What can hang from each mark:
D: T
G: M
U: M
P: M
T: C D
A: M
M: A C G P R U
X: C
C: M T X

Every row comes from one small tree of marks. The marks that hang from a mark follow it in brackets, in alphabetical order. Every link used is in the known rows. Which tree was each row made from?
Known rows:
C(M T(D) X): [-2 11 -6 -2  1  9  3 -8 15 10  0 -2  0 -7  2  5 -2 -5  3 -9 -1  9  8 -5
 -1  6  2 15  2]
D(T(C(M(P) X))): [-4  6  1  8  3  5 -4  1 12  5 -6  1 -1 -6 10  5 -8 -7 -1 -7 -3  1  1 -5
 -6  8  7 12  1]
T(C(M(P) X) D): [ -6   4   1  -1   4   8 -15  -6   9   6   0   3  -2  -6   5   4  -6 -13
   1   2  -1   0   7  -5  -4   8   1  14  -2]
A(M(G)): [  2  -3   0  10   1   0  -2  13  12   1  -1  -2   3  -4 -11   2  -5  -3
  -3  -2  -3  -6   4   3  -1   3  -2   3  -3]
M(C G): [ 1 -1 -1 13  3 -1 -9 11 -4 -3 -2  0  1 -5  2  2 -6  1 -6 -4 -5  0  2 -2
  0  3 -3  3 -1]
X(C(M(G P))): [ -6  -7   0  20   3   1  -1  16   0   2  -1  -2   2  -2   0   4  -5  -4
  -5 -13  -4  -9  -2   0  -9   5  -4   0   2]
T(C(M(U) X) D): [ -7   2  -1  -1   3   6 -14  -7  12   6   0   4  -1  -9  -5   6  -5 -13
   1   4   0   2   9  -5  -1   6  -1  16   0]
P(M(A C G R)): [  2  -1  -5  30   2  -4 -37   8   6 -10  -2   2   5  -5  16   0 -10   7
 -14  -3  -9  -1   6  -8  -4   4  -5  -4  -4]
D(T(C(M))): [-5  6  0  8  0  2 -1 -1  6  6 -5  2 -4 -5  2  3 -7 -5  9 -4  0  2  2 -3
 -6  5  6  4  2]
X(C): [ 0 -6 -2  5  0 -1 -1  3  0 -2  1  1  1  4 -3  1  1 -1  1 -7  1 -1 -3  2
 -9 -1 -4 -2  2]
A(M(R U)): [  1  -8  -2  17   3  -3  -4   7  22  -2  -1   1   5  -9  -6   2  -5 -10
  -7   5   0  -7   5   0  -3   0  -3   1  -2]
D(T(C(M X))): [-4 10 -3  6  1  5  1 -5 11  5 -5  2 -2 -6  8  4 -6 -3  4 -6 -1  7  2 -4
 -4  6  7 11  2]
U(M(P)): [ 3 -3  1  3  0  1 -1  5 -4 -2 -2  0  3 -2  2 -4 -3  0 -7  5 -4 -7 -5 -1
 -2  6 -4  4 -2]
P(M(A C R)): [  3   0  -6  27   1  -3 -32   0   6 -10  -2   3   4  -3  21  -1  -7   7
 -10   0  -5   0   4  -8  -4   2  -3  -5  -4]
X(C(M(P) T(D))): [ -4  -2  -4   8   2   6  -5   6   9   9   0  -3   0  -6  -3   6  -5 -12
   4 -13  -1  -3   5  -3 -12   5  -3   5   2]
A(M(C(T) U)): [  3  -2  -6  18   4   2  -7  13  15   2  -6  -3   3 -14  -6   4  -9  -7
  -8  -6  -1   1   5   0   0   4  -4   9  -2]
P(M(G)): [  0   1   0   1  -1  -2 -11   7  -5  -4  -1  -1   3  -1  -7  -2  -2   4
  -6  -2  -6  -1   2  -3  -3   3  -3  -1  -3]
P(M(C)): [  2   4  -3   9   0  -1 -11   0  -9  -6  -2   1   1  -3   7  -2  -5   8
  -7  -1  -3   2   1  -6  -2   2  -2  -3  -4]
P(M(C G R U)): [  1  -4  -3  24   5  -5 -22  13   1  -9  -3   2   5 -11  -2   1  -9  -2
 -16   2  -8  -3   5  -8  -6   3  -8   0  -3]
D(T(C)): [ 0  2  2  0  1 -1 -8  2  4  2 -4  2 -2 -2 -3  2 -6 -7  6 -1 -1  2  2 -2
 -8  3  4  3  1]
G(M(A)): [  1  -1  -4  13  -1  -2 -21   4   4   0   0   2   2   5   5  -2  -3  11
  -6   2  -3   0  -1  -1   0   2   1  -3  -1]
D(T): [ 2  2  0  6  0 -3  8  4  3  1 -4  0 -1 -1 -3  2 -3 -1  3 -6 -1  0  0 -2
 -5  2  4  0  2]
X(C(M(R))): [ -5  -2  -4  20   1   1   4   0   9  -1   2   1   1  -1   9   2  -2  -3
   3  -6   0  -2   1  -2 -11  -1  -2  -5   4]
P(M(U)): [ -2  -2  -2   3   0  -4 -11   3  -3  -4  -1   0   2  -5  -9  -1  -1   1
  -9   2  -3  -3   0  -3  -2   1  -4  -1  -3]
C(M(P) T): [-3  3 -2  8  2  6  1  5  7  9 -4 -6  0 -9  8  3 -4 -4 -2 -9 -3  0 -1 -3
 -1  5  3  6  1]

Write each row's tree:
[  4   6  -8  16   3   5 -19  -1  12   0  -5  -1   3  -6  23   3  -6   5
  -9 -12  -4  12   3  -3   4   6   1  14   1]
M(A C(T X))
[  0  -6  -6  32   3  -5 -35   5   7 -10  -3   4   5  -8  13   1  -9   3
 -16   1  -6  -2   4  -8  -3   1  -6  -2  -4]
P(M(A C R U))
[  0 -12  -3  29   4  -6 -32  13  14  -4  -1   2   5  -4   3   0  -8  -1
 -18   7  -7  -9   0  -4  -5   3  -3  -2  -1]
G(M(A P R U))
[  5   5  -3   4   6   7 -12   1   8   4  -2  -1   1  -9   9   5  -8  -8
  -7  -7  -4   5   7  -7  -3   8  -2  16  -2]
M(C(T(D) X) P)
[  0 -12   2  28   9  -4 -21  20   5  -6  -3   1   3 -12   2   5 -11  -9
 -18   0  -8  -9   3  -5  -4   5  -7   3  -2]
M(C G P R U)
[ -6   8  -1  -6   2   8 -11 -12  10   7   1   4  -2  -5   4   4  -4  -9
   6   3   1   5   8  -5  -2   6   2  13  -1]
T(C(M X) D)
[ -2  12  -6   3   1   9   9  -4  13   8  -2  -4   1  -7  10   3  -1   2
  -2 -11  -2  10   1  -3   3   5   4  13   4]
C(M T X)
[  1  -6  -2  20   6  -3 -16  17  -6  -2  -3   2   1  -6  -4   0  -9   3
 -17   5  -5  -7  -3  -4  -2   5  -4   3  -3]
G(M(C P U))
[  2   3  -6  19   2   2 -18  -2   7  -5  -3   3   2  -1  22   2  -4   8
 -10  -6  -3   6   1  -3   5   4   1  10   0]
M(A C(X))
[ -1 -11   1  16   2  -1 -25  14   6  -1  -2  -1   3  -3   6   3  -6  -2
 -10  -7  -7  -8   1   0   0   5  -2   1  -2]
M(A G P)
[  3  -9   1  22   1  -3 -26  12  11  -5  -1   0   7  -4  11  -2  -8  -1
 -13   4  -9 -10  -1  -2  -5   8  -6   1  -2]
U(M(A G P R))
[-2  6 -3  1  3 10  0 -2 14 11 -1 -4  0 -9  5  6 -5 -8 -1 -8 -3  3  7 -6
 -2  9  2 15  1]
C(M(P) T(D) X)
[ -5  -7  -1  32   3   0 -23  11  17   0  -2  -1   4  -7  16   4  -9  -3
  -9  -6  -8  -9   3  -4  -1   6   1  -1   0]
C(M(A G P R))
[-4 -2  0 17  3  2 -2  2 10  2  0 -1  0 -6 13  2 -5 -5 -3 -1 -3 -7  2 -5
 -4  2  2 -2  0]
C(M(P R))
[  4  -2  -5  28   0  -1 -21   0   7  -7  -2   4   4  -4  22  -3  -8   5
  -8   5  -5  -1   0  -5  -2   4  -5   1   0]
U(M(A C R))
[ 4  4 -4 15  4  2 -5 -3  8 -6  0  4  2 -4 20  1 -5  2 -9 -1 -2  6  4 -5
 -1  2 -1  6  0]
M(C(X) R)
[  1  -9   0  34   6  -2 -34  15  11  -7  -3   2   4  -7  20   3 -12  -1
 -15  -4  -9  -7   4  -5  -3   6  -4   1  -2]
M(A C G P R)
[  1 -10   0  19   4  -3  -8  16  21  -2  -1   0   5 -10 -14   4  -7 -12
 -10   2  -4  -9   7   0  -4   2  -5   2  -2]
A(M(G R U))
[ -1 -13   3  17   7  -4 -17  18  10  -2  -1   0   5 -10  -5   4  -7 -13
 -15   1  -7 -10   2  -3  -4   3  -6   0  -1]
M(G P R U)
[  2  -1  -9  25   3  -1 -30  13   6   1  -5  -1   3  -9   3   1 -10   6
 -14  -4  -6   5   1  -4   0   5  -3   6  -1]
G(M(A C(T) U))
[ -6  -5  -5  26   0   1 -14  10   8   1  -1  -1   3   1   6   5  -4   3
  -1 -15  -4  -4   0   1  -5   4  -3  -1   3]
X(C(M(A G)))
[  0 -12   2  14   6  -3 -12  10  10  -3  -1   1   3  -8   0   2  -5 -11
 -12   4  -4  -9   1  -3  -4   1  -5   0  -1]
M(P R U)
[  1  -9  -1  20   3  -1 -25   4  14  -4   0   1   4  -2  17   2  -6  -3
  -9   1  -4  -7   2  -2  -3   2  -1  -3  -1]
M(A P R)
[ 5  8 -6 13  5  5 -9 -2 14 -2 -3  0  3 -8 20  2 -6 -1 -9 -6 -4 13  5 -6
 -2  4  0 10  2]
M(C(T X) R)
[ -3   3  -2   3   2   7  -4   3  10  12  -1  -4  -1 -10  -1   5  -6 -11
   3  -6  -2  -2   6  -5  -4   6   1   8   0]
C(M(P) T(D))
